Each row was made from one path, in order. Every step used is in the known rows, and no mark comes twice. Write each row's path.
In the rows, 128 means zero.
Known rows:
N > Y > P > B > Q > U: [121 138 160  99 136 138 137 135 113 126  66 115 117 134 109 153 147  94
 106 127  98 124  97 171 140 110 173 107  98 175  79 124 110 127 112 125
 114 176 146 115  73 128 125 145  81 115]
K > X > B: [ 82 139 128  99 131  94  90  97 111 137  93 148 123 134 118 151 172 145
 141  87 144 128 148 105 108 127 117 153 150 125  95 127 138 133 120 108
 118 112 135 131 155  74 151 105 152 123]
F > J > W > N > Y > P > B: [137 137 198 142 117 164 141 120 117 125  41 158 106 154 109 124 143 110
 109 145  67 164 136 170 113  70 166  93  97 145  67 155 108  99  99 157
 123 164 146  98 121 125 168 180 108 112]
W > J > F > N > Y: [ 70 109 142 124 128 144 174 154 123 137  99 160 108 155 130 127 124 153
 109 146  98 145 121 109 111 123 144 109 103  95  91 134  94 111 127 148
 105 180 149 124  77 134 162 161  93 114]
U > X > K > Q > B > M: [ 77 134 129  75 150 111 172  72 113 149 122 135 109  83 129 127 159 120
 103 106 153 114 112 135 148  99 149 133 168 128  98 129 150 146 125 149
 113 211 149 113 115  96 150  63 148 121]
W > N > Y > P > B > X: [ 97 138 156 106 110 156  88 100 116 113  67 110 114 172 117 156 111 102
 114 164 145 146 126 153  95  95 171  75  95 157  24 126 107 106  97 172
 118 170 137 119  85 136 136 142 126 119]
K > Q: [120 122 150 129 132 112 129 109 117 143 110 199 119  93 139 114 147 139
 127 137 145 148 111 130 127 133  91 128 166 125 169 132 155 134 134 128
 123 156 130 123 112 113 141  83 124 126]
M > B > Q > U: [110 137 136  93 143 118 146 126 108 124  90  93 122 112 118 150 140  92
 117  96 111  98 112 159 150 151 157 138 122 170  95 109 121 154 128 113
 120 189 143 134  86 129 108 129  98 120]
Q > U: [114 126 140 107 135 129 145 136 112 135 121 105 137 127 124 146 134 109
 126 110 109 105 105 152 137 156 159 140 132 145 108 130 113 147 109 108
 115 152 132 132 112 130 121 141  87 125]
X > U: [102 116  93 108 119 116 104 107 123 132 126 109 105 112 139 133 150 111
 115 104 140 114 143 134 133 139 120 118 162 135 117 107 145 128 123 100
 121 119 122 132 115 113 137 125 104 123]
M > B > X > K > Q > U: [ 89 127 148  85 142 112 148  98 103 148  99 125 119  99 139 146 145 108
 126 113 124 114 103 152 125 150 131 149 168 158 126 121 140 145 114 108
 120 183 132 130  81 111 134 104 101 115]
M > B > P > Y > J: [122 124 161  88 147 114  95 123 126  85  88 128 130 125 116 119 143 129
 109  90  83 106 112 144  91  86 155 116  58 142  87 129 152 144 118 116
 145 252 129 149 121 138 115 138 118 129]
J > F > N > Y > P: [117 119 171 147 117 143 112 142 113 115  72 152 113 151 136 146 135 155
 101 142 110 154 117 144 125  99 181  97 118 100  52 144 103  91 119 156
 134 216 129 128  94 160 117 159 131 121]
F > N > Y > J > W: [ 93 125 186 114 144 134 162 145 110 129  84 141 113  99 139 139 125 127
 124  71  91 141 123 115  79  99 196 112 119 116  75 150 122 127 142 118
 114 213 117 135 110 134 190 129 101 126]
N > W > J > Y > P: [157 126 183 154 127 141  98 128 112  81  77 167 136 129 112 128 152 108
 111 130  93 132 125 193 117  65 187 102  82 111  67 144 143  96 117 116
 155 247 128 122 107 140 130 155 151 129]
F > N > W > J: [162 119 147 110 143 173 155 159 126 120 111 178 130 155 105 112 107 142
 131  68 101 110 141 151 105 132 121 117  99 105 111 130 119 108 136 123
 123 174 145 113  80 111 141 146 112 136]
W > J > Y: [114 117 145 140 134 129 164 119 126  97 113 156 136 115 106 110 161  84
 120 147  93 119 133 170 112  76 160 112  69 120 113 125 141 136 119  97
 133 204 143 122 119 121 175 164 131 122]
N > Y > P > B > X > U > Q: [113 131 136  73 120 135  72  83 115 127  58 168  86  95 134 146 146 154
  99 139 120 136 136 148 100 124 170  82 168 119  98  83 130  81 102 149
 112 153 120 134 110 114 136 116 107 121]
W > J > Y > N: [153 113 163 134 132 121 195 121 115 114  81 108 133 104 109 118 167 124
 112 189 107 134 141 147 120  71 172  96 110  95  53 143 135 127 117 110
 136 206 134 132 110 157 157 184 145 114]
K > Q > U > X: [114 132 122  97 130 129  91 109 109 142  85 156 105 107 136 158 181 133
 117 117 131 105 142 139 138 185 170 124 160 114 109 104 127 158  87 143
 117 175 111 135 138 115 122 101 106 137]
K > Q > U > X > B > P > Y: [ 82 131 138  87 131 117  58 122 120 119  87 159 119 152 112 125 167 130
  88 119  86  92  91 150 112 119 125 102  95 155  64 102 154 125  91 129
 139 194 134 125 112 114  95 110 105 116]
K > X > U > Q > B > M: [ 87 133 124  65 149 114 151  63 110 138 119 133 110  71 123 128 153 120
 106 101 154 106 115 141 134 107 159 121 165 111  91 119 135 140 121 148
 103 208 154 129 125  98 138  68 136 125]
X > K > Q > B > P: [ 92 133 120  81 135 113 127  87 112 135 140 165 107  97 137 139 135 111
  96  87 167 110 114 135 115  83 121 123 147 132 105 136 161 124 126 102
 137 179 138 113  68 104 125  98 129 123]
Y > N > W > J > F: [125 134 176 124 154 117 158 177 118 111  58 206 133 117 120  97 166 134
 142 123 133 130 139 135 108 129 140 148  58  86 114 140 114 113 148  95
 122 149 135 120  79 147 158 105 164 137]
J > Y: [ 82 122 138 149 124 113 133 116 120 103 130 119 132 105 121 121 148  91
 120 167 103 127 122 156 115  86 162 126  82 128 106 140 138 135 122  99
 138 173 131 130 130 120 149 150 123 115]
J > W > N > Y: [ 65 110 159 119 120 153 154 113 119 158 112 169 101 151 122 140 127  96
  97 165  80 153 115 109 107  96 152 102 145 112  63 138 122 109 104 160
 116 195 136 109  98 141 199 152  67 112]
N > W > J: [169 124 155 113 145 158 135 152 127 112 104 194 138 144 101 110 120 129
 136  83  94 111 133 149 108 117 116 125  97 107 130 131 140 103 131 116
 128 175 145 111  89 109 155 126 122 140]
F > N > W > J > Y: [105 115 151 138 134 144 153 138 118  98 117 153 133 123 105 110 134 100
 121 126  85 115 131 173  99  89 157 117  63 111  93 141 133 121 127  96
 134 204 143 119  97 107 159 163 112 120]
M > B > Q: [123 144 122 107 139 113 126 114 122 110  86 111 105 106 119 133 135 105
 115 112 132 118 140 137 145 121 125 123 116 162 109  97 139 137 155 137
 136 180 145 130  91 127 110 110 143 121]
U > X > K > Q > B > P: [ 91 136 112  75 134 115 110  82 110 136 131 169  99  96 140 148 149 117
  93  86 170 105 127 131 117  96 134 119 152 124  98 128 160 129 117 111
 137 184 132 117  77 101 123  92 132 127]
M > B > P > Y: [108 129 137 112 129 127  75 125 128  99 105 126 126 148 114 106 126 116
  95 136  74  90  95 153 110 107  99  96  69 153  82 111 151 125 107 144
 154 216 146 134 108 136  81 128 118 117]
U > X: [126 136 103 111 123 136  78 114 125 129  99 136 104 124 134 153 169 141
 118 126 136 111 165 120 132 165 167 115 139 104 103  99 125 142  98 158
 129 144 108 135 156 120 122 113 137 140]
Q > B > X > K: [ 88 137 105  71 146 124 152  83 125 151 127  85 110 118 144 153 129  99
 128 136 164 129 135 132 104 101 152 141 146 153 110 113 138 106 124 115
 131 120 121 118  81 110 150 111 143 114]
J > Y > N > W: [121 124 173 134 130 124 107 153 101 113 101 118 135 106 112 119 112 143
 125 162  89 128 115 136 103  98 144 136 105  95  62 176 143  87 131 102
 145 166 127 126  92 113 120 130 113 117]
P > B: [137 144 156 128 121 143 137 131 130 130  83 128 119 135 111 114 124 129
 130 129 105 135 137 145 121 107 107 113  82 162 129 143 114 126 122 135
 120  82 146 102 137  96 149 157 124 122]
F > N: [115 117 111 124 123 155 171 142 125 144 141  96 113 148 138 134 102 160
 120  94 141 125 145 135 123 159 139 114 134 123  88 129  86 139 137 143
 118 124 128 129 108 133 100 168 109 121]
K > Q > B > P > Y > N: [145 118 162 107 136 116 149 117 110 131  75 121 126 107 120 113 152 142
  92 188 116 122 102 142 120  92 132  85 124 113  45 141 146 115 109 132
 141 208 136 131  95 159 104 145 127 111]
U > Q > K > X > B: [ 82 141 130  78 140 105 110  96 112 155  76 164 119 127 113 152 176 153
 145  82 151 131 149 116 102 120 135 149 174 108 116 117 128 121 110 122
 122 109 130 128 145  77 152 126 146 120]

Write each row's path:
[ 99 134 109  67 130 120 102  86 110 125 130 159 100  89 134 145 132 121
  87  75 157  94 128 139 114 103 151 109 149 118  86 115 146 114 118 106
 128 172 134 126  87 108 111 114 117 128] | X > U > Q > B > P
[ 73 105 139 116 116 151 145 105 126 155 124 160 105 167 116 140 127 106
  94 185  85 152 117 109 121  97 136 107 143 113  75 135 122 110  96 167
 119 183 142 111 102 139 180 165  66 111] | W > N > Y
[143 124 176 122 137 135  92 163 110 121  88 124 138 129 110 108 106 156
 122 162  74 122 101 134 105 118 120 126 100 104  67 163 141  79 124 124
 145 161 129 125  94 124  98 122 105 119] | P > Y > N > W
[132 141 121 100 151 140 127 105 123 142  86 144 122 120 113 142 170  87
 155 138 186 142 138 149  91 103 120 104 122 108 152 132 110 146 103 155
 128 137 141 128  87 114 134 112 126 124] | P > B > Q > K > X
[115 128 127 100 139 112 128  89 124 163 103 192  92  88 149 131 184 141
 120 142 145 146 136 125 120 125 102 134 186 124 174 112 166 128 119 131
 135 140 111 114 108 100 156  71 134 122] | U > X > K > Q
[101 118  86  94 132 124 101  89 117 145 115 120 110 107 136 143 173  90
 139 107 177 120 149 140 106 134 115 111 175 104 138 115 134 141 100 116
 124 131 126 140  99 107 141 117 103 124] | Q > K > X > U
[101 129 109  67 140 145 142 107 123 158  87 141 110 112 128 144 138 132
 130 114 161 126 136 153 108 123 171 108 194 102 144  93 112 104 102 148
 127 118 116 128  89 131 132 155 107 118] | B > X > U > Q > K
[134 140 200 137 113 162 126 122 118 131  44 159 105 149 111 131 133 115
 105 141  77 156 129 161 113  71 151  83  92 148  64 155 112  99 105 159
 129 162 141  94 120 123 169 175 114 118] | J > W > N > Y > P > B
[123 123 158  81 154 116 111 121 124  95  95 136 133 119 118 122 146 120
 108  95 100 110 107 148  92  80 171 117  59 139  88 136 149 139 117 108
 137 233 129 142 120 135 121 140 111 131] | Q > B > P > Y > J
[115 134 161  94 134 148 147 124 113 136  69 123 111 144 106 155 153  80
  99 133 101 127 105 176 140 108 176 105 102 175  59 123 106 132 104 135
 114 179 144 108  72 139 133 157  71 113] | W > N > Y > P > B > Q > U
[ 80 128  98  89 113 125  82  95 118 120  97  82 102 128 135 144 132  98
 119 113 161 117 143 144 109 134 133  94 135 162  77 102 132 125 114 115
 110 112 128 130  92 104 138 119 109 119] | P > B > X > U
[ 92 136 134  83 129 149 133  87 132 150  94 104  95 158 128 155 141 101
 112 168 131 153 135 142  91  65 148 106 126 162  73 117 130  93 103 149
 136 130 123 102  69 122 165 135 128 106] | W > N > Y > P > B > X > K
[106 123 130 123 139 147 201 165 126 134 101 152 113 144 136 114 137 152
 129  86 155 126 156 141 115 164 148 124  84 104  96 124  73 143 149 125
 110 133 134 125  88 150 127 156 138 129] | W > J > F > N
[ 93 136 137  74 149 119 171  82 115 136 121 132 118  82 119 123 135 132
 102 103 136 108 106 140 144 100 167 127 154 121  89 123 130 132 129 153
 106 201 154 122 130 107 135  86 142 124] | U > Q > B > M
[109 125 156  71 156 112  96 120 125 103  79 144 133 137 109 131 168 127
 120  85 112 116 112 143  75  71 165 117  74 129  88 133 147 141 104 115
 140 223 125 144 115 126 129 139 116 126] | Q > K > X > B > P > Y > J
[122 121 171 137 134 126 121 152 101 107  98 116 136 111 111 113 123 136
 129 164  77 135 121 144 102  96 161 146 112  91  63 178 139  88 124  99
 140 172 131 130  93 116 117 133 108 111] | F > J > Y > N > W
[185 118 171 111 148 157 146 156 125 113  79 176 141 143  95 100 130 138
 125 120  77 113 126 152 107 107 120 107  88 101  96 133 141  95 122 123
 134 197 146 116  87 128 146 144 121 131] | P > Y > N > W > J
[ 64 140 132  67 145 106 138  90 119 140 103 134 119 122 104 138 172 150
 121  86 146 119 117 120 119  84 147 130 168 116  76 119 132 138 115 156
 113 177 149 125 129  90 143  75 158 118] | U > Q > K > X > B > M
[132 112 155 146 130 111 196 120 110 110  85  83 131 101 117 117 173 122
 117 207  96 150 142 151 122  78 197 120 128  96  52 155 128 128 109 105
 131 187 132 143 121 158 134 182 131 102] | F > J > Y > N
[111 139 116  94 148 135 173 128 126 143  82 108 119 128 113 138 130 101
 134 102 152 123 134 153 137 104 145 124 149 134 136 111 116 130 131 148
 144 151 139 118  73 136 121 165 129 114] | M > B > Q > K
[104 132 114  67 126 122  83  78 113 127  81 148  89  77 140 141 140 149
 111 116 133 114 149 139 107 156 154 107 184 119 114  70 137 105 117 138
 115 152 118 147 120 112 123 103 119 126] | M > B > X > U > Q
[ 89 135 173 117 159  92 130 161 124 101  57 177 133 110 134  99 182 125
 137 132 125 134 120 138  99 124 166 154  24 118 123 134 115 140 142  96
 125 166 120 139 118 157 142 107 151 134] | P > Y > J > F
[132 127 172 108 138 132  91 153 102 119  93 127 136 120 111 113 101 148
 111 144  87 109  98 137 104 107 127 125 100 104  48 168 146  78 123 115
 146 179 136 123  80 118  95 122 105 118] | Q > B > P > Y > N > W
[ 91 141 170 108 113 157  95 104 112 115  59 114 112 163 120 156 111  96
 115 151 141 146 125 153  86  94 182  71  97 157  15 128 107 105 103 167
 116 178 133 117  84 139 151 132 127 119] | J > W > N > Y > P > B > X
[ 68 129 172 117 151  90 140 157 119 108  64 182 123 107 137 119 174 133
 134 130 128 150 125 109  99 109 175 156  54  99 120 147 114 132 143  99
 115 173 124 139 105 148 171 110 142 132] | N > Y > J > F
[115 135 156 128 152 114 170 160 129 114  71 210 130 122 125  99 179 117
 141 118 147 129 144 139 117 135 139 144  59 102 140 120 108 134 146 101
 116 141 136 121  98 150 165 109 171 140] | W > J > F
[100 137 121 105 117 117  88 109 116  97 130 118 112 128 125 140 115 127
 102  75 126  92 131 122 115 102 108 115 124 134  74 124 152 140 127 127
 151 209 142 137  87 122  95 118 145 126] | M > B > P
[ 64 126 173 111 149  99 151 146 119 118  68 191 117 117 133 120 179 120
 127 137 132 153 132 115 100 109 178 154  58 100  99 146 109 138 136 107
 116 176 123 132 101 158 180 122 132 130] | W > N > Y > J > F
[114 134 163 144 145 136 178 138 114 123  95 142 122 105 135 117 148  95
 139  95  90 144 138 146 100 123 191 139 146 120 110 137 121 127 130 109
 112 157 126 133 125 137 163 111 117 121] | F > J > W
[111 139 193  89 159 126 135 125 108 118  68 170 118  72 133 123 144 112
 114  65  92 116 113 146  74  95 199 110  96 127  82 130 141 122 133 106
 126 225 115 134 123 134 166 106 115 133] | U > Q > B > P > Y > J > W
[128 135 113 101 153 134 125 104 122 141 102 145 126 117 119 148 170  85
 155 137 194 139 134 142  93 110 129 109 138  96 151 127 116 146 106 153
 131 151 135 137  83 126 126 102 127 127] | B > Q > K > X
[110 135 189 108 151 127 125 143 116 110  82 149 124  99 130 123 143 106
 118  68  92 120 109 139  73  89 182 106  84 136  77 136 142 132 134 107
 132 217 113 136 113 143 162 106 117 131] | B > P > Y > J > W
[105 122 171 104 141 155 165 108 121 151 100 165 109 139 119 125 154  71
 109 114 107 136 139 151  94 108 177 112 111 136  49 130 120 145 113 138
 129 194 112 112 123 167 183 148  91 127] | P > Y > J > W > N
[162 117 161 124 134 124 153 135 122 130  74  90 134 127 116 110 149 148
 107 207  93 131 112 137 126 108 139  92 113 115  58 133 131 114 109 141
 140 174 129 136 122 170 106 163 128 111] | P > Y > N
[146 140 187 141 112 151 109 128 122 118  49 145 114 150 112 129 129 138
 111 150  79 152 122 157 122  73 135  89  86 147  90 153 117  94 107 156
 130 149 147 102 123 113 148 173 124 117] | N > Y > P > B
[131 128 115  78 135 123  84  77 118 141  93 187  91  65 139 135 173 146
 119 125 140 127 151 138  99 149 136 107 184  93 153  84 136 112 107 134
 115 134 115 145 133 105 133  89 109 131] | K > X > U > Q
[ 90 131 150 128 136 142 110 182 109 127 116 148 122 136 132 116  93 163
 138  90 123 122 126 131  99 162 128 155  88 102  89 163  98  99 154 113
 127 116 127 121  75 108  99 109 108 127] | J > F > N > W
[ 94 135 104  82 139 128 135  99 135 143 132  87 109 136 141 152 136 110
 129 147 156 136 134 126  95  95 140 130 142 154 113 106 140 107 122 123
 136 111 113 122  75 122 144 102 143 114] | B > X > K
[ 91 131 134  98 132 118  56 120 128 110 103 147 127 162 108 120 156 121
 100 130  99 100  94 142  94  96 106  99  76 147  71 112 151 119  98 130
 144 181 140 130 113 117  97 111 118 117] | K > X > B > P > Y
[114 143 168 114 120 152  77 117 113  86  60 119 130 155 109 141 110 104
 127 139 135 131 125 173  85  89 173  83  62 154  41 131 120 100 111 141
 125 181 139 121  79 116 132 130 144 125] | N > W > J > Y > P > B > X
[152 140 191 144 118 163 127 138 117 102  53 146 119 142 103 117 128 128
 116 115  82 136 138 192 109  74 150  93  50 146  72 159 110 102 117 130
 137 164 146  99 113 104 140 187 131 120] | F > N > W > J > Y > P > B
[ 67 108 157 123 124 155 169 111 119 153 108 166 102 154 120 133 137  90
 101 170  68 160 121 118 107  94 168 111 151 109  68 140 120 111  98 157
 111 198 141 114  99 142 198 155  62 107] | F > J > W > N > Y
[104 123 167 103 137 153 175 104 118 154 108 163 106 131 123 137 151  74
 113  96 126 140 151 141  97 107 181 119 130 129  50 135 118 150 119 133
 125 183 110 112 121 161 191 147  99 130] | Y > J > W > N
[139 136 186 135 110 161 120 117 122 129  52 154 107 160 107 131 134 123
 104 154  83 156 130 162 122  73 140  87  90 149  72 152 112  99 100 165
 130 153 146  94 120 122 156 185 115 116] | W > N > Y > P > B
[151 122 178 152 124 151 113 132 111  87  83 155 131 136 115 130 143 120
 109 118  97 130 131 195 114  75 191  97  84 108  53 146 127 100 119 121
 152 245 128 123 101 143 121 169 145 126] | F > N > W > J > Y > P
[116 127 112  76 142 144 155 113 125 165  90 153 109 105 126 134 145 138
 129 108 145 126 138 153 117 121 160 117 195  97 164  99 115 105 104 143
 131 109 117 122 102 126 136 166 104 118] | X > U > Q > K
[ 92 129 160 117 142 137 112 181 108 119 107 149 123 130 131 117  99 165
 139  75 120 124 128 129  91 152 143 159  76 101  87 167 101 105 156 105
 127 136 123 127  77 109 107 113 106 130] | Y > J > F > N > W
[133 117 175 142 122 151 127 142 116 112  65 170 115 157 130 141 139 151
 101 134 103 151 123 152 123  94 180  89 111  96  57 137 105  91 117 156
 132 235 134 125  87 162 130 165 135 124] | W > J > F > N > Y > P
[100 125 155 117 128 159 171 105 120 165 120 163 104 140 124 133 143  71
 111 119 129 138 148 142 109 121 159 115 144 130  56 129 114 140 117 144
 126 153 116 104 117 159 181 142 100 126] | J > W > N
